Each row was made from one walk, in order. Every step used is in the known rows, and no mark comes twice. Write each row's walk.
Known rows
lapu zutul gofo sugin: [-45,17,37,43,-2,15,11,-17,49,-15,22,-11,-3,-48,-2,-26,29,-54,-34]
vonotul gofo zutul nako: [10,46,6,-2,-24,-14,-23,3,28,-21,-13,-14,-10,15,-27,-17,-35,-21,6]
gofo zutul: [9,34,-11,-23,-7,-3,-5,-25,27,-2,18,-5,10,41,-12,5,-10,-23,-35]
zutul lapu sazuz gofo sugin baso: [-74,-30,-7,10,-7,-2,-12,-35,-2,38,12,-9,53,-78,6,-50,-43,-67,-1]
lapu sazuz gofo zutul: [-74,-35,-39,-17,-27,1,25,-41,33,20,46,-16,23,11,-5,-38,-50,-48,-81]
baso zutul lapu sazuz gofo sugin: [-78,-18,-3,34,-23,0,-8,19,40,42,-8,28,22,-20,-5,-45,-43,-68,4]
zutul gofo sazuz: [22,-10,45,26,-21,31,-8,-24,-14,24,12,-26,3,-10,0,-25,14,-32,40]
vonotul gofo: [1,-1,7,16,-22,21,-6,26,-12,-32,-1,-37,-31,-39,-3,-23,-34,-6,-21]
sugin gofo zutul: [-28,31,1,-9,-3,8,-1,-26,16,-4,24,-27,1,-7,2,2,-30,-26,-7]
sazuz gofo: [-36,-32,-12,12,-4,17,3,-9,-14,-2,16,-19,-4,-28,11,-40,7,-25,3]
lapu sazuz gofo sugin: [-82,-73,-20,-1,-8,24,13,0,-12,28,43,14,22,-62,0,-31,-49,-50,-56]
sugin gofo zutul baso: [-21,53,1,-9,-4,2,-14,-39,32,-23,28,-50,-1,-41,-4,9,9,-27,17]
sazuz gofo sugin baso: [2,-14,-6,-11,10,38,-23,-40,-46,-22,21,-27,25,-103,0,-24,-10,-53,-13]
gofo sazuz: [30,-21,31,-4,-15,22,-8,2,-22,31,-3,-25,16,29,-11,0,-15,-14,-8]
gofo zutul lapu sazuz: [-59,17,-13,-4,-23,-42,5,-24,73,57,9,10,39,69,-7,-23,-45,-36,-27]
zutul lapu: [-25,20,12,23,0,-25,-18,10,25,35,-20,9,14,27,10,-22,7,-14,53]
vonotul gofo sugin baso zutul lapu sazuz: [-2,34,18,21,-39,3,-27,11,27,-13,-37,-25,12,-74,-21,-26,-83,-52,-24]
gofo sugin baso: [37,18,5,-22,14,21,-26,-29,-34,-18,5,-12,28,-76,-11,16,-12,-28,-12]
sazuz gofo zutul lapu: [-47,22,-12,13,-11,-12,-21,-26,35,32,15,-12,21,37,7,-59,3,-61,23]

Write each row's walk
[-40,12,-13,24,-33,-23,0,-36,46,11,-37,-29,32,-29,1,-52,-35,-47,10]  sugin baso zutul lapu sazuz gofo
[26,31,23,9,8,29,-27,-54,-25,-22,22,-9,13,-113,0,-11,15,-46,28]  zutul gofo sugin baso
[-108,-48,-15,30,-21,-24,14,-6,32,58,5,1,25,-2,17,-66,-29,-38,17]  zutul lapu sazuz gofo
[8,40,11,23,-5,13,-45,-18,4,-6,-31,-13,26,-63,-4,-39,-2,-74,49]  sazuz gofo sugin baso zutul lapu
[68,60,5,-7,-14,1,-13,-29,17,-46,-44,-31,7,-27,-15,12,-5,-10,-1]  sugin baso zutul
[-18,-15,-18,-6,-22,25,1,-32,3,-19,-2,-15,30,-89,-16,-17,-54,-59,-56]  lapu sazuz gofo sugin baso zutul
[52,26,48,34,-37,33,-12,-10,13,3,-18,-22,-7,5,-14,-12,12,-37,40]  baso zutul gofo sazuz
[-26,3,-26,-12,-11,14,-1,-33,13,-4,35,-21,8,11,-1,-35,-5,-47,-31]  sazuz gofo zutul
[6,55,16,32,-15,-26,-23,21,50,15,-51,15,2,41,-4,-14,7,-20,57]  baso zutul lapu
[-107,-55,-6,24,-7,-1,-3,9,9,63,24,24,34,-37,8,-56,-40,-63,3]  zutul lapu sazuz gofo sugin
[65,54,11,-13,-2,21,-30,-18,-4,-39,-28,-5,16,-60,-24,25,-16,-34,-14]  gofo sugin baso zutul
[64,73,12,-1,-10,-33,-24,-31,30,-31,-75,-1,18,-16,-27,17,2,-5,61]  sugin baso zutul nako
[-47,20,32,51,-13,-8,27,-29,71,-19,6,-34,-11,-12,8,-35,39,-30,-22]  lapu zutul gofo
[-84,-66,-27,7,-20,4,33,-14,8,21,26,-8,13,-28,7,-43,-37,-24,-43]  lapu sazuz gofo
[20,48,21,40,-22,9,-5,-13,37,-27,-15,6,-25,-25,-2,-16,27,-24,46]  baso zutul gofo
[87,51,47,19,-36,31,-21,-53,-1,-21,-30,-55,11,-37,-16,-11,9,-42,33]  sugin baso zutul gofo sazuz
[-35,-38,-4,6,8,39,-15,5,-34,5,32,8,6,-64,3,-28,-3,-50,-7]  sazuz gofo sugin
[-11,6,27,24,7,31,-19,-11,-12,1,34,25,-3,-71,2,-13,19,-42,29]  zutul gofo sugin
